What can hang from each mark:
Z_238: Z_144
Z_144: Z_340 Z_588 Z_811
Z_24: Z_238 Z_340 Z_588 Z_811
Z_811: Z_24 Z_144
Z_588: Z_24
Z_340: Z_24 Z_144

Every row comes from one small tree of marks. The marks that hang from a mark follow it in brackets, in the order of their numbers. Every link used is in the known rows. Which tree was each row made from?
Known rows:
Z_238[Z_144[Z_340 Z_588]]: [ 0.44 -2.49 -0.84 -2.24 -1.04 -0.65  3.50 -1.88 -0.06  3.21 -0.48  1.56
 -0.35 -1.12 -4.33  3.79  4.56 -0.69 -4.88  1.87  0.48 -0.49]
Z_588[Z_24[Z_340 Z_811[Z_144]]]: [ 0.64  0.20 -2.13  1.38 -0.06 -0.71  2.76 -2.49  0.74  0.30  5.48  0.32
  1.46 -0.81  3.47  2.07  0.42 -0.34  0.64 -1.72 -0.37  1.65]
Z_238[Z_144[Z_340 Z_588 Z_811[Z_24]]]: [-1.81 -0.53 -3.41 -2.72 -2.75 -3.81  0.89 -3.87  0.71  3.79 -0.97 -0.90
  1.27 -1.82 -3.16  3.52  4.96 -0.41 -2.09  1.05  2.29  2.34]
Z_340[Z_24[Z_238] Z_144[Z_588 Z_811]]: [-0.65 -1.14 -2.31 -3.09  0.47 -5.35 -1.99  2.75  1.74 -2.47 -0.75 -1.44
 -0.44 -3.65 -1.14  0.36 -0.58 -1.51 -0.04  1.91  3.86 -2.91]
Z_144[Z_340[Z_24] Z_588]: [ 0.77 -2.48 -1.54 -3.54 -2.26 -0.53  0.49  0.92 -0.44 -0.32 -0.18  1.90
 -0.78 -0.24 -3.32  1.46  2.73 -1.64 -5.14  2.07  0.34 -0.68]
Z_144[Z_340 Z_811[Z_24]]: [-3.43  0.62 -2.62 -1.14 -3.63 -3.00 -2.01 -3.51  0.94  3.16 -0.53 -1.03
  0.94 -1.41  0.26  1.90  0.29 -1.17  2.78 -0.21  0.19  0.91]
Z_238[Z_144[Z_340[Z_24]]]: [ 0.96 -1.56 -1.07 -4.09 -4.09 -0.73  0.04  0.10 -1.56  3.07 -4.50  2.17
 -0.93 -1.08 -2.91  2.52  3.42 -0.58 -4.10 -0.39 -1.69 -2.23]
Z_238[Z_144[Z_340[Z_24[Z_811]] Z_588]]: [ 3.34 -1.86 -2.14 -5.43 -1.37  0.27  0.77 -2.00 -0.86  3.59 -0.02  2.21
 -0.31 -1.16 -3.25  2.18  7.80 -1.11 -8.42  0.70 -0.60 -0.56]
Z_144[Z_340 Z_588[Z_24] Z_811]: [-3.62 -1.71 -1.58  0.84 -0.10  0.70  2.06 -1.27  2.30  1.54  4.38 -1.75
  0.41 -1.08 -2.39  4.43  0.04 -1.27  0.39  2.02  2.28 -0.08]
Z_340[Z_24[Z_238 Z_588 Z_811] Z_144]: [-0.66  0.62 -2.12 -1.87  0.12 -0.94 -3.52 -1.34  2.36  0.77  1.75  0.85
 -1.99 -3.47  3.32 -1.46 -0.01 -1.86  1.97 -4.01 -1.52 -3.55]
Z_238[Z_144[Z_588 Z_811]]: [ 0.26  0.05 -1.73 -2.24 -0.02 -1.64  0.90  0.04 -0.45  1.24 -1.18 -2.19
  1.44 -1.89 -4.03  2.41  3.92  1.30 -2.56  0.91  3.28  0.90]
Z_340[Z_144]: [-0.45 -0.73 -0.98  1.06  2.39 -1.29  0.16  0.98  1.28  0.52  1.28 -1.46
  0.71 -0.39  0.08  0.86 -0.75 -0.20  1.35  1.32  1.49 -1.55]
Z_340[Z_144[Z_588]]: [ 0.34 -1.73 -1.39  0.53  3.75 -1.55  1.89  1.22  1.67 -0.94  3.14 -1.35
  0.89 -0.19 -1.85  1.09  1.33 -0.37 -1.66  3.17  3.55  0.03]
Z_238[Z_144]: [ 0.97 -0.08 -0.15 -1.04 -0.50 -0.43  1.18 -0.61 -0.71  2.00 -2.34  0.08
  0.07 -0.80 -1.45  1.34  2.70  0.85 -1.84 -0.55  0.07  0.01]
Z_144[Z_340]: [-1.19 -1.44 -0.14 -0.76 -1.89  0.18  0.63 -1.51  0.20  2.59 -0.07  1.45
 -0.55 -0.62 -0.99  2.16 -0.16 -1.49  0.05  0.52 -1.62 -1.86]
Z_144[Z_340 Z_588 Z_811[Z_24[Z_238]]]: [-3.60 -0.93 -2.21 -2.25 -3.03 -5.80 -0.36 -4.22  2.69  1.00  0.23  0.75
 -1.10 -3.48  0.19  1.47  0.23 -3.17  1.35  1.06  1.46  0.32]
Z_340[Z_24[Z_238[Z_144] Z_588 Z_811]]: [ 0.63  1.20 -1.43 -3.99 -2.73 -0.16 -2.48 -2.82  0.36  2.22 -1.83  2.28
 -2.68 -3.84  1.71 -0.85  3.26 -0.74 -1.29 -5.75 -2.95 -1.97]
Z_588[Z_24[Z_238 Z_340[Z_144[Z_811]]]]: [-4.00  0.16 -0.91  2.06  2.23 -5.63 -0.36  1.23  4.72 -2.09  2.12 -3.28
 -0.07 -3.89  2.40  1.25 -5.23 -0.86  6.20  0.72  3.73 -1.94]
Z_238[Z_144[Z_588]]: [ 1.69 -1.13 -0.67 -1.58  0.81 -0.86  2.87 -0.32 -0.19  0.55 -0.41  0.10
  0.26 -0.53 -3.38  1.63  4.57  0.71 -4.79  1.35  2.10  1.40]
Z_238[Z_144[Z_811]]: [-0.50  1.04 -1.20 -1.70 -1.31 -1.38 -0.74 -0.33 -0.88  2.65 -3.08 -2.09
  1.29 -2.04 -2.13  2.10  1.88  1.40  0.44 -0.90  1.26 -0.51]

Write each row's tree:
[-1.07 -0.58 -2.44 -0.20  2.90 -2.41 -0.12  1.50  1.57 -0.25  2.39 -3.71
  2.06 -1.56 -2.40  1.84  0.58  0.12  0.73  2.83  4.75 -0.64]
Z_340[Z_144[Z_588 Z_811]]
[-3.72  0.92 -2.94  0.48 -5.66 -3.97  0.85 -5.53  0.91  0.69  0.40  3.11
 -1.76 -3.22  4.59  0.77 -1.71 -2.15  5.68 -5.90 -2.57  0.70]
Z_811[Z_24[Z_238 Z_588] Z_144]
[-3.25  1.54 -3.09  0.07 -5.46 -6.86  0.62 -4.31  1.41 -1.43 -0.16  2.62
 -0.98 -3.81  4.68 -0.44 -2.27 -1.45  5.74 -5.67 -1.50  2.19]
Z_811[Z_24[Z_238 Z_340 Z_588] Z_144]
[-0.54  0.52  0.53  0.94  1.97 -2.23  0.33 -2.43  3.87 -1.39  4.27  0.39
 -1.37 -2.42  4.51 -1.05 -1.41 -1.53  1.18 -1.03  0.10  0.29]
Z_588[Z_24[Z_238 Z_340 Z_811]]
[-1.89 -1.86  0.72  1.63  1.71 -0.97  3.27 -1.04  3.66 -2.50  4.12  0.74
 -2.47 -1.48  0.85  0.84 -1.29 -2.00 -0.40  1.48  1.92  0.14]
Z_144[Z_588[Z_24[Z_238]]]
[ 2.63 -0.91 -2.63 -1.43 -0.01  0.09  2.94 -3.09 -1.10  1.44  4.53  1.68
  1.49 -0.86  0.34  2.08  4.18 -1.01 -3.24 -0.10 -0.14  0.73]
Z_24[Z_811[Z_144[Z_588]]]
[ 3.02 -1.54 -2.42 -4.28 -2.39 -2.85  1.07 -1.93 -0.85 -0.73  1.39  3.94
 -1.23 -2.98  1.64  0.47  2.92 -2.77 -3.95 -0.97 -0.93 -1.58]
Z_340[Z_24[Z_238 Z_811[Z_144[Z_588]]]]
[-0.03  0.30 -1.30  2.44  5.08 -1.07  0.64 -0.53  3.93 -0.08  6.65 -2.62
  1.46 -0.44  2.82  0.42  0.07 -0.01  0.84  0.78  2.39  0.85]
Z_588[Z_24[Z_340[Z_144] Z_811]]
[-0.90 -0.19 -0.38  1.94  4.36 -3.55  0.64 -1.47  5.14 -0.93  5.48 -0.85
 -0.69 -2.86  4.63 -0.30 -2.12 -1.74  2.42  0.30  1.68 -1.21]
Z_588[Z_24[Z_238 Z_340[Z_144] Z_811]]
[-3.44 -0.82 -0.20 -1.60 -4.26 -1.00  1.01 -4.23  1.49  4.41 -2.39  3.08
 -3.25 -4.38 -0.42  2.82 -0.01 -1.89  2.46 -4.24 -3.52 -3.65]
Z_24[Z_238[Z_144[Z_340]] Z_588]
[-4.97  2.48 -4.25  1.42 -0.61 -2.54 -3.24 -2.31  2.48  1.69  1.92 -4.00
  1.65 -1.90  1.68  0.53 -0.81  0.47  6.84 -3.25  2.12  1.57]
Z_340[Z_144[Z_811[Z_24[Z_588]]]]
[-3.26  3.60 -3.69 -1.22 -3.34 -4.58 -2.42 -2.58  0.97  1.01 -2.17 -2.89
  1.68 -2.62  0.19  0.04  2.02  2.23  3.53 -4.72  1.69  4.46]
Z_238[Z_144[Z_811[Z_24[Z_340 Z_588]]]]
[-3.24 -0.84 -0.27  1.05  1.04 -1.81  1.33 -0.74  3.43 -1.82  3.44 -1.55
 -1.24 -2.80  0.39  1.72 -2.05 -1.43  1.97  1.07  3.19 -0.31]
Z_144[Z_588[Z_24[Z_238]] Z_811]
[-3.15  1.51 -1.54 -0.83 -2.49 -5.63 -2.74 -3.08  1.99 -0.17 -1.60 -0.71
 -0.59 -3.12  2.96 -0.94 -1.66 -1.41  4.22 -1.38  1.17  0.75]
Z_144[Z_811[Z_24[Z_238]]]
[-3.73  0.91 -2.71 -1.63 -2.08 -3.16 -4.47  1.31  1.94 -0.54 -1.58 -1.54
 -1.27 -4.54  1.14  0.00 -3.08 -1.01  5.71 -3.60  0.62 -4.10]
Z_340[Z_24[Z_238 Z_588] Z_144[Z_811]]
[-0.26  2.51 -1.53 -0.61  0.29  0.41 -2.01 -2.24  1.14  0.36  3.19 -0.54
  0.64 -1.43  1.97 -1.78  1.29  0.71  1.38 -4.14 -1.07  1.82]
Z_24[Z_340 Z_588 Z_811]
[-1.52  1.28 -0.35 -0.62 -0.48  0.82 -2.01 -4.54  2.14  1.63  2.56  1.59
 -2.30 -3.29  3.67 -1.31 -0.19 -1.61  2.88 -4.95 -2.94 -1.67]
Z_24[Z_238 Z_588 Z_811]
[-3.21  1.93 -3.38  1.60  0.33 -4.61 -1.43 -1.25  3.11 -1.17  2.20 -2.13
  1.18 -1.06  2.37 -1.33 -0.54  0.53  4.34 -2.64  1.92  3.45]
Z_811[Z_24[Z_340[Z_144] Z_588]]
[-6.52  1.26 -2.53 -0.93 -5.50 -3.53 -2.84 -5.79  2.90  2.98 -0.54  0.51
 -1.82 -4.35  2.30  1.26 -2.29 -2.49  7.08 -4.51 -1.88 -0.97]
Z_144[Z_340 Z_811[Z_24[Z_238 Z_588]]]
[-1.89 -2.71 -2.70 -1.55 -4.92 -5.99  3.91 -5.65  1.01  1.29  1.09  4.60
 -1.52 -2.92  1.42  3.10  0.78 -4.25  0.03  0.22 -0.91  0.00]
Z_811[Z_24[Z_238] Z_144[Z_340 Z_588]]
[-2.32  0.52 -0.03 -0.83 -2.43 -1.15  0.27 -2.69  1.22  1.78 -2.29  1.67
 -2.76 -3.85  0.53  0.73  0.05 -0.35  2.43 -4.68 -1.97 -1.89]
Z_24[Z_238[Z_144] Z_588]
[-1.71 -0.39 -1.36 -2.49 -3.09 -1.18 -0.13 -1.77 -0.66  5.21 -3.22 -0.78
  0.71 -2.60 -3.06  4.36  1.78 -0.11  0.46 -0.36 -0.38 -2.35]
Z_238[Z_144[Z_340 Z_811]]
[-1.11  2.02 -0.46 -1.13 -0.49 -2.12 -2.07 -3.22  2.57 -0.39  2.12  1.19
 -1.53 -3.78  3.79 -2.44 -0.75 -1.00  2.90 -4.76 -1.84 -0.24]
Z_24[Z_238 Z_340 Z_588 Z_811]
[ 0.38  0.92 -0.44  1.41  2.72  0.35  0.49 -1.42  2.51 -0.71  5.35 -1.27
  0.67 -0.07  2.82 -0.40  0.68  0.24 -0.38 -0.49  0.84  2.38]
Z_588[Z_24[Z_340 Z_811]]
[-4.84  1.60 -3.73 -1.41 -5.34 -1.66 -1.56 -5.31  0.89  5.82 -1.82 -1.02
  0.43 -2.79 -0.86  3.19  2.35  0.06  3.64 -4.57 -1.00  1.17]
Z_238[Z_144[Z_340 Z_811[Z_24[Z_588]]]]
[-2.61  0.74 -0.23  0.03 -0.69 -4.93  0.70 -0.27  2.79 -0.58 -1.48 -1.76
 -0.63 -4.23  0.83  1.72 -1.91  0.30  2.99 -1.05  2.26 -0.40]
Z_588[Z_24[Z_238[Z_144[Z_811]] Z_340]]
[-0.08 -0.18  0.49  0.43  1.29  0.10  1.80 -4.20  2.82  2.72  2.43  0.98
 -2.10 -2.60  2.87  1.38  1.73 -1.22 -0.70 -1.78 -0.93 -1.21]
Z_588[Z_24[Z_238[Z_144] Z_811]]
